What can hang from each mark:
limon: lanap lave
riri: lanap murus
lave: limon
fumu: pepat remap riri
redag: lanap
remap: lave
lanap: pepat remap
pepat: fumu
murus: limon redag

Each row was made from one small tree. The marks that hang from a mark follow it in brackets, in alphabetical order. Every link used is in the known rows. Write each row's tree.
Known rows:
remap{lave{limon{lanap{pepat{fumu{riri}}}}}}: [-53 -18  39  29  15   2 -65   7 -37 -18   6   8 -35   8  28   8   5  12
 -40  32 -33  36  15  49  34 -23 -25  11  21  11 -24  -4 -14  37 -18 -21
   0  -5 -25 -15  28  -8 -44   3 -31  15   7  -3  -9 -33  -7 -16  13  38
 -19  -2   0  -5  12  36  22 -10 -22]
redag{lanap{pepat remap}}: [-62  11  24  46  40  -1 -52   5 -39   8 -24   5 -22   3 -16  12 -29 -12
 -32   4 -14  27 -50  19  13  -9 -11  15  20   9 -14  16  16  21   6 -13
   8  -7 -32 -20  -5  33 -28 -35 -13 -32  -7 -18   5 -18  -9  -7  21 -14
 -31  19 -17 -50 -19  16  -7  -6  -2]
murus{limon{lanap{pepat remap} lave} redag}: [-39 -11  33  58  29  -1 -59  14 -65  -2 -11  25   5  14   6 -23 -52 -19
 -31  39 -24  24  -5  23  47  -5 -23  13 -23  35  -1   0 -29  14  28  22
  16   9 -18 -15  -4  49 -27  41  -7  -1  31 -22 -30 -23  29  -1  40  -4
 -40  -1  13 -57 -31  19  39 -27  11]
lanap{pepat{fumu{riri}} remap{lave{limon}}}: [-46  -4  29  44  19   4 -63   5 -54 -22 -37  18 -38   7   8   1 -20  -2
 -32   7 -33  28   1  42  31 -26 -16  -5   4  12 -18  28  -2  35  29 -10
  -3  13 -13 -17  -8  -5 -51 -12 -26  -9  -3  -9  -2 -17 -13 -29   7  12
 -52  -7 -10 -11  -4  24  18 -20 -11]
lave{limon{lanap{pepat remap}}}: [-71 -11  12  36  15   3 -47  14 -51   1  -5  -3 -37  25  33  -4 -23  10
 -36  15 -10  34 -17  31   9 -19 -14  -6 -17  17 -24  17   7  43   4 -10
  -2  -6 -34 -30  28  36 -46  -1 -45 -36  -3  -8 -37 -43  17 -20  30 -12
 -51  -2  -2 -47  -9  40   8 -19 -14]
remap{lave{limon{lanap{pepat}}}}: [-70 -16  35  21  15   2 -61  12 -27 -14  23  13 -20  12  26   3  11  14
 -43  33 -23  34   1  44  19 -15 -22   5  19  11 -27  -6  -8  43 -12 -25
   8 -10 -31 -24  36  12 -39   0 -53   7   7 -10 -14 -36   1 -18  18  30
 -26   3  -5 -20   4  41  17 -16 -21]
riri{lanap{pepat{fumu{remap}}} murus{limon}}: [-18   6  31   2  12 -20 -37  23 -46  -9 -51  20 -12  66  -1  11 -17  21
  -6  47 -18  18   3  12  45  15 -10 -31 -19  30 -26 -12 -24 -40  -5  -3
  23  18 -24 -15  13  29 -23  17  -5 -21  25 -21 -51 -13  29   4  36   6
 -39  21 -36 -70  -1 -47   2  -6 -23]
fumu{pepat remap riri{lanap}}: [-50  12  34  27  36 -10 -23  -3 -37   5 -10  -4 -65  21   8  30 -22  25
 -30  82 -28  19  -1  24  38 -32 -32  64   0  -4 -24  25 -21  14 -31 -38
 -42  24 -24 -19  16  16 -33  -4  36  10 -17  13 -35 -21 -43   9  23   0
 -51  11 -24 -38  44 -30  10  -1   1]
redag{lanap{remap}}: [-67  11  28  37  35  -1 -49  -2 -39  17   5  -6 -43   8 -26  16 -26   2
 -41  13  -7  34 -51  23   4 -15 -13  23  21   3  -7   2  27  24  -3  -7
   8 -19 -21 -15   6  40 -35 -29 -14 -28 -18 -11  -1 -36 -16  16  13 -11
  -6  15 -15 -43  -8  11  -7   2 -18]
murus{limon redag{lanap{pepat remap{lave}}}}: [-49 -13  42  44  31   3 -64  13 -50 -10 -18  35  20   9 -43 -10 -50 -12
 -17  33 -23  23 -29  32  33  20 -29   2  27  30   1   5 -13   9  11   3
   6   3 -24 -32 -22  41 -39  29 -14 -11  10 -36   8 -22  -3  11  25  16
 -27  24  -8 -39 -10  13   6 -20  14]
fumu{remap riri}: [-68   6  44  41  36 -16 -42 -10 -31  10  -4  16 -77  15  -7  44 -19  16
 -54  58 -14  29 -28  34  31 -28 -32  55  13  -8   4 -19   0  38 -19 -36
  -7   3   3 -19  14  15 -28 -12   6  16  -6   5 -36 -29 -34  25  10  -1
 -21  -7 -31 -33  42  -4  21  -1 -11]
redag{lanap{pepat remap{lave}}}: [-60   7  35  36  37   5 -58   3 -38  -7 -16   9 -15  -1 -19   5 -22 -10
 -42   9 -18  33 -43  22  15  -6 -15  19  32  12 -23  15  14  26   8 -18
  11  -8 -34 -20  -7  19 -34 -36 -18 -19  -6 -20   9 -14 -16 -10  13  11
 -31  15 -21 -34 -16  18  -3  -4  -5]
remap{lave{limon{lanap{pepat{fumu}}}}}: [-53 -21  34  21  10  -1 -67  10 -41 -20  10   2 -28  10  27   1  14  13
 -40  22 -27  36  12  46  26 -10 -20   0  22  14 -24  -8  -4  36 -12 -21
   9 -10 -28 -21  33  -2 -38   6 -48   3   7  -9  -8 -32   6 -13  15  29
 -14   4  11 -14  -1  42  15 -18 -27]
redag{lanap}: [-66   5  32  32  41 -13 -47   0 -22  15  16  -5 -32   3 -20  26 -12   2
 -31  21 -17  31 -41  23  16  -6 -17  21  41  -1  -7 -14  13  22 -29 -15
  11 -24 -26 -15  14  39 -25 -28 -18 -12 -11 -11   8 -37 -13  21  15  -4
  15  21 -13 -41  -1  14  -6   7 -19]
remap{lave}: [-64  -1  45  30  27  -4 -56  -2 -12  -2  32  10 -27   3 -10  29  21   8
 -43  36 -24  27 -23  30  19 -20 -23  11  27  -2  -6 -27  -1  37 -11 -24
  27 -12 -12 -12  27  17 -23 -11 -44  18  -5 -15   0 -32 -24  16   7  26
   5  -1  -9 -27   5  23  14  -7 -24]
riri{lanap{pepat{fumu} remap{lave}} murus}: [-12  12  35  20   9 -13 -42  20 -53  -6 -48  11 -20  52  10  10  -9  16
 -14  30 -15  32  -5  18  26 -10   7 -40 -21  24 -37  13   5 -19  21  -3
  28  16 -25  -9  17  13 -21  -7  -9 -12   9 -28 -20 -14  -2 -24  15  21
 -49   8 -35 -58 -15 -36  10  -3 -30]
limon{lanap}: [-55 -11  31  44  17  -6 -39  -3 -38  22  21 -14 -56   8  18  25   2  12
 -44  40 -12  27 -29  21  15 -29 -16  18  -5   8  -8 -27   2  35 -27 -15
  22 -20 -25 -10  43  33 -18  10 -14  -2  -3   5 -30 -36   3   8  23   8
   7   4   1 -42  -9  25  15 -11 -18]
fumu{pepat remap}: [-57   8  14  23  31 -14 -30   2 -36   7   0  -8 -47  12  -8  27  -4  19
 -38  40 -14  15 -32  18  25 -16 -33  45   2 -10   1  -6   0  42  -3 -46
 -30   7 -24 -40   3  38 -25 -14  -8  -8  -9   5 -32 -23 -18  23  26 -21
 -17  13   6 -40  23   1  -4 -24  -2]
lave{limon{lanap{remap}}}: [-79 -12  16  33  13   3 -45   9 -52  13  17  -9 -54  23  24   2 -21  21
 -43  21  -6  37 -20  37  -1 -27 -14   0 -15  14 -22   8  11  46  -7  -2
  -2 -16 -25 -22  37  41 -50   2 -48 -32  -7  -6 -40 -60  11  -2  26  -9
 -34  -2   2 -43  -3  36   9 -17 -28]
lave{limon}: [-88  -6  12  27  27  -8 -50   9 -23   8  25   2 -34  22   6  18  -8  20
 -19  15 -16  29 -18  39  11 -14 -21 -10   9   0  -8  -8   0  39 -16 -12
  -3 -11 -19 -30  27  48 -45  -9 -68 -25  -8  -9 -21 -55   1  15  22 -21
 -15  -2  -5 -43   9  34   2 -11 -30]
fumu{pepat remap{lave} riri{murus}}: [-40  23  40  20  26 -17 -25  19 -21   0  -7  23 -50  37  -2  38 -15  30
 -41  67 -29  22 -13  30  41 -21 -42  65   8  -6 -10   4 -16  41  -9 -44
 -40  30 -17 -20   2   4 -33 -18  24  27  -6  -5 -44 -22 -39  11   9  28
 -37  -4 -26 -16  60 -17  15 -18  -9]

Write each row's tree:
[-18   6  42  34   9 -13 -42  -1 -49   4 -22   3 -64  39  -1  30  -9  18
 -22  41 -29  35   4  31  36 -31  -8  -6  -8  11 -14  -5  -1  -5 -12   2
  13   9   0  10  15  -1 -36   0  10  10  -2  -8 -13 -34 -25   8  -1  30
  -9   0 -22 -28  10 -24  20   5 -41] -> pepat{fumu{riri{lanap{remap{lave}} murus}}}
[-30  -5  28  41  18 -21 -35  34 -40  11 -16  32   0  52  -7  19 -37   7
  -5  43 -14  20 -25  20  42  12 -22 -19 -18  29   1 -28 -21  10   1   5
  19  13 -19 -23  12  55 -15  41 -15  -6  28 -33 -46 -30  27  10  33  11
 -17   9 -16 -63   4  -3  16 -23   0] -> riri{murus{limon{lanap{pepat}} redag}}
[-51 -11  30  11  28  -9 -69   5 -41 -24 -23   7 -20   5  -4   2  -8   5
 -38  11 -23  36 -10  40  33  14 -21  15  50   4 -21  -6   5  13 -11 -36
  -7 -15 -28 -32  -3   3 -37 -30 -18 -13  10 -11  13 -17   1  -8  14  10
  -9  24   0 -22   2  20 -10  -3 -12] -> redag{lanap{pepat{fumu{remap{lave{limon}}}}}}
[-44  -3  31  44  40  -9 -51   3 -32   1   3   3 -19   6  54   2  -7 -15
 -46  27 -28  31  -5  16  44 -31 -12  28  -8  10 -20 -14 -17  26   4  -8
  21  -1 -28  -1  32  28  -8 -23 -12   8  28   1 -30 -11  24 -21  29  -3
 -25  -7   6 -47 -29  29  38 -11  -2] -> limon{lanap{pepat} lave}
[-30 -10  41  51  11   7 -55  -4 -66  -9 -28  -1 -54  -1  22   5 -12  -2
 -54  31 -20  31 -10  28  30 -31 -14  18 -11  19 -16   6   2  33   8  -8
  11   2 -23  -5  18 -12 -32   6   7   5   3   2 -14 -13  -3 -31  12  31
 -29  -2   3 -12 -16  22  30 -15  -5] -> limon{lanap{pepat{fumu{riri}} remap{lave}}}
[-55  20  32   9  23 -12 -28  28 -25  -3  -1  24 -42  47   9  25 -22  40
 -37  65 -27  29   2  41  36 -16 -44  52   5  -5 -21  15 -17  46 -11 -42
 -55  26 -21 -29   1   8 -48 -17   4  19  -5  -8 -47 -34 -32   7  14  24
 -47  -6 -24 -14  67 -13  10 -19 -18] -> fumu{pepat remap{lave{limon}} riri{murus}}
[-77 -18  41  21  14   8 -59  10 -27  -7  37   4 -30  13  20   8  11  24
 -48  38 -19  38  -2  44  17 -20 -23  12  16  10 -23 -12  -3  45 -20 -21
   9 -18 -26 -18  42  14 -42   6 -54   7   2 -10 -16 -49  -1   0  14  30
 -13   1   0 -18   8  40  14 -12 -34] -> remap{lave{limon{lanap}}}
[-47  -2  36  47  44  -4 -65  12 -52  -6 -18  33  21  12 -23 -19 -62 -29
 -22  22 -29  29 -14  26  43  10 -27  15  16  27   4  10 -25   1  22  18
   4   7 -16 -17 -27  56 -33  10  -5 -11  24 -31  -2 -22  13  14  34 -11
 -34  10   0 -55 -26  13  15 -17  12] -> murus{limon{lave} redag{lanap{pepat remap}}}
[-43 -13  22  22  22 -13 -68   4 -45 -28 -30  14 -32  11   8  13   7   5
 -32  11 -24  24   0  38  39   7 -27  -6  19   2  -9 -14   0  21  14 -38
   4   3 -16 -43   3  -2 -29 -13 -38 -10  15  -7  -5 -11   4 -12  19   2
 -19   8   5 -30  -1  23   7 -19 -11] -> lanap{pepat{fumu{remap{lave{limon}}}}}
[-40  22  36  51  33 -15 -25  14 -31  12 -32  21 -44  49  11  31 -40  12
  -9  55 -20  25 -23  21  31 -31  -6   0 -22  12 -30  24 -10  -4  -5   3
   9  28 -21   4  20  27 -25 -11  12  -5  -6 -17 -38 -25 -26 -20  19  11
 -70  -6 -59 -60  15 -30  18   8 -17] -> fumu{riri{lanap{pepat remap} murus}}
[-57  13  26  35  40 -14 -23   0 -30   9  -6   5 -69   9  -5  38 -19  17
 -37  60 -27  15 -23  26  37 -30 -41  74   7 -13   1  11 -13  45 -16 -40
 -48  21 -17 -23  -2  20 -36 -15  22  12 -14  15 -36 -23 -38  21  19  -6
 -32   0 -10 -25  46  -5  12 -13   6] -> fumu{pepat remap riri}
[-63  -8  26   1  14   3 -42  12 -41 -10  14  -5 -38  13  15   4   5  29
 -56  49 -20  29  -1  38  20 -15 -41  47   9  -2 -21   8  -3  53  -9 -50
 -40   3 -37 -43  22  12 -44  -4 -19   6  -4   0 -33 -33  -7   4  26  12
 -31  10  14 -20  31  21   2 -28 -12] -> fumu{pepat remap{lave{limon{lanap}}}}
[-29   1  27  32  25 -24 -47  12 -45 -14 -53  26 -38  31  -5  24 -19   4
 -20  25 -25  15  -5  21  54   2 -27   4  -1  13   0 -20 -18   4   7 -16
   5  21 -10 -20  -8   8 -29  -1   1  -8  20  -3 -34  -2  10   1  25   0
 -24   4 -19 -33  10  -9  17 -14  -5] -> lanap{pepat{fumu{remap riri{murus{limon}}}}}
[-37  -2  30  42  17  -2 -63   1 -58 -18 -38   7 -33  -2  -7   4  -2 -11
 -37  -3 -22  23 -22  24  27 -19  -7 -12   3  14  -6   6  10  23  43 -13
  23   7 -12 -21  -9  -1 -32 -16 -26 -12   3 -11   8  -5  -9 -22  11   8
 -27   2   2 -27 -28  21  11 -22  -7] -> lanap{pepat{fumu} remap{lave}}
[-12  17  20  27  13 -19 -35  21 -54   6 -52   3 -31  59   9  16 -21  12
  -3  26 -13  29 -16  15  29 -10   7 -42 -32  18 -31  12   7 -22  20   2
  24  18 -23 -11  16  32 -19  -8  -7 -29   8 -25 -28 -16   4 -21  19   0
 -48  12 -34 -77 -19 -39   3  -4 -26] -> riri{lanap{pepat{fumu} remap} murus}
[-81   5  32  30  15   8 -55   3 -39   1  16   4 -39  17  -8   5  -8  13
 -51  17 -11  36 -24  34  -1 -26 -16   3  -1  13 -15  10  20  48  19  -8
  11  -9 -12 -18  12  29 -50 -11 -55 -17 -15 -20 -19 -46 -17   5   9   2
 -33  -7 -14 -32   1  28  11 -18 -30] -> lanap{remap{lave{limon}}}
[-45 -14  32  10   8 -13 -67  -3 -54 -17  -3  -3 -60  15  -5  22  14  20
 -52  24 -20  34   5  48  30  -3 -26   4  23   0  -2 -30  12  24  -7 -34
   2 -16   1 -33  14  -2 -38  -3 -33   4   7  -2  -9 -34  -2  23   5   8
  11   7  14 -18  13  15   7 -15 -34] -> pepat{fumu{remap{lave{limon}}}}
[-21   7  26  45  21 -32 -37   6 -35   9 -17   3 -70  35  -4  47  -7  12
  -9  23 -32  23 -10  27  43 -27 -11  -2  -1   2   5 -31  -1  14 -19  -1
  12   5   3   3  10  11 -26  -6  -1   6   4   1 -18 -33 -14  20   2   8
  18  -6 -10 -25  14  -8  17  -1 -33] -> pepat{fumu{riri{murus}}}
[-32  -1  28  42   7 -16 -33  29 -55  24  -7  25 -18  54 -15  14 -46  15
 -19  42  -5  24 -32  23  28   0 -21 -15 -32  32   7 -19  -6  13   8  18
  20   8 -17 -20  11  58 -28  45 -11 -12  18 -31 -51 -49  21  19  28   8
 -15   5 -12 -62   2  -7  14 -23 -16] -> riri{murus{limon{lanap{remap}} redag}}
[-74   6  35  24  27   8 -59   6 -36   4  13   1 -31   8 -15   7 -19  11
 -51  19 -12  42 -29  36   2 -14 -18  21  33   7 -23  15  22  31  -7  -9
   1 -20 -29 -20   5  26 -50 -29 -31 -17 -14 -20   7 -46 -16  11   9  10
 -17  13 -15 -27   0  23  -7  -1 -31] -> redag{lanap{remap{lave{limon}}}}
[-64  16  35  36  33   7 -28   6 -35   2   3  -2 -44  20  13  13 -23  19
 -12  61 -37  26   7  33  22 -46 -22  33  -2   6 -36  60 -20  25 -20  -9
 -42  22 -34  -1  13  18 -56  -1   9  -2 -30   0 -20 -37 -45  -6  17  14
 -69   0 -21 -25  23  -9  13  -6 -14] -> fumu{pepat riri{lanap{remap{lave{limon}}}}}
[-37  18  19  62  43 -30 -13  27 -21  24  -5  20 -37  41  -4  47 -38  11
  17  51 -36  19 -19  26  41 -25 -25  27  -2  -6   3  10 -21  32 -13 -10
 -35  35 -18 -13  -7  43 -26   1  14  13  -8 -14 -24 -35 -39  13  15   4
 -23  -2 -11 -42  35 -12  11 -19   6] -> fumu{pepat riri{murus{redag}}}
[-69   2  25  36  24   9 -59  13 -35 -15 -17  17 -11  12   5  -2 -13  -2
 -38   7 -18  25 -25  35  12 -17 -15  -8   2  14 -20  23   7  42  35 -14
  11   7 -25 -30   0  20 -41 -18 -56 -23  -2 -23 -13 -20 -11 -25  22   0
 -61  -3 -20 -38 -12  33  11 -25  -9] -> lanap{pepat remap{lave{limon}}}
[-56 -14  38  42  37 -13 -56   8 -39   4  11  21   4  12 -49  10 -44  -3
  -9  40 -23  24 -29  32  35  20 -34   6  33  20  10 -19 -17   4 -20   6
   5 -10 -18 -25 -10  58 -34  37 -14  -5   8 -26   6 -42   3  38  25   4
   6  23   0 -47   4  13   1 -12   1] -> murus{limon redag{lanap}}
[-63   8  43  44  33   6 -47  -1 -33  -8 -16  21 -37  21  16  13 -27   9
 -26  56 -29  32   3  37  29 -32 -10  13   1  13 -39  38 -19  12 -13  -9
  -2  18 -21  -3  20  10 -45  -4  -8   0 -11  -8 -19 -28 -36 -19  18  17
 -75  -5 -45 -38  15  -1  23   3 -14] -> fumu{riri{lanap{pepat remap{lave{limon}}}}}
[-42   1  22  38  33  -6 -56   0 -55  -2 -38  -4 -34   0 -18   5 -26 -11
 -29  -5 -20  28 -34  20  23  -4  -8   5  23  11 -11  12  19   9  10  -9
   8  -7 -25 -18 -11  20 -32 -32  -6 -32  -5 -10  15 -16   0  -3  16 -12
 -13  18  -3 -39 -28  14  -8  -1 -11] -> redag{lanap{pepat{fumu} remap}}
[-43 -24  43  55  15   5 -57  10 -63 -11 -14  25  -1   8 -16  -9 -41  -8
 -31  50 -16  22 -17  29  34   2 -28   2  -8  39   3   0 -24  24  15   6
  17  10 -21 -25   2  35 -38  58 -12   1  17 -25 -22 -27  12  -4  35  23
 -36  10   2 -42 -11  24  27 -30  16] -> murus{limon{lanap{pepat remap{lave}}} redag}
[-55   4  45  34  38 -13 -42  -7 -33  -4 -32  19 -58  22  13  33 -22  12
 -40  76 -17  28  -7  32  42 -22 -20  40   8   1 -23   7 -16   3 -24 -39
  -5  17 -12 -18  21  10 -25  -7  22   8  -1   1 -34 -12 -36  -7  20   4
 -63   6 -46 -51  32 -25  21   8  -2] -> fumu{remap riri{lanap{pepat}}}
[-46 -19  43  45  30  -7 -59   6 -52   5  19  20  -4  17   3 -11 -36 -11
 -31  52 -27  28   2  28  46  -5 -34  17  -4  28   6 -24 -34  15  -5  15
  17  -3 -12 -12  14  51 -23  45  -9  14  30 -15 -25 -39  25  25  32   3
  -6   4  17 -49 -15  22  34 -21  -2] -> murus{limon{lanap lave} redag}
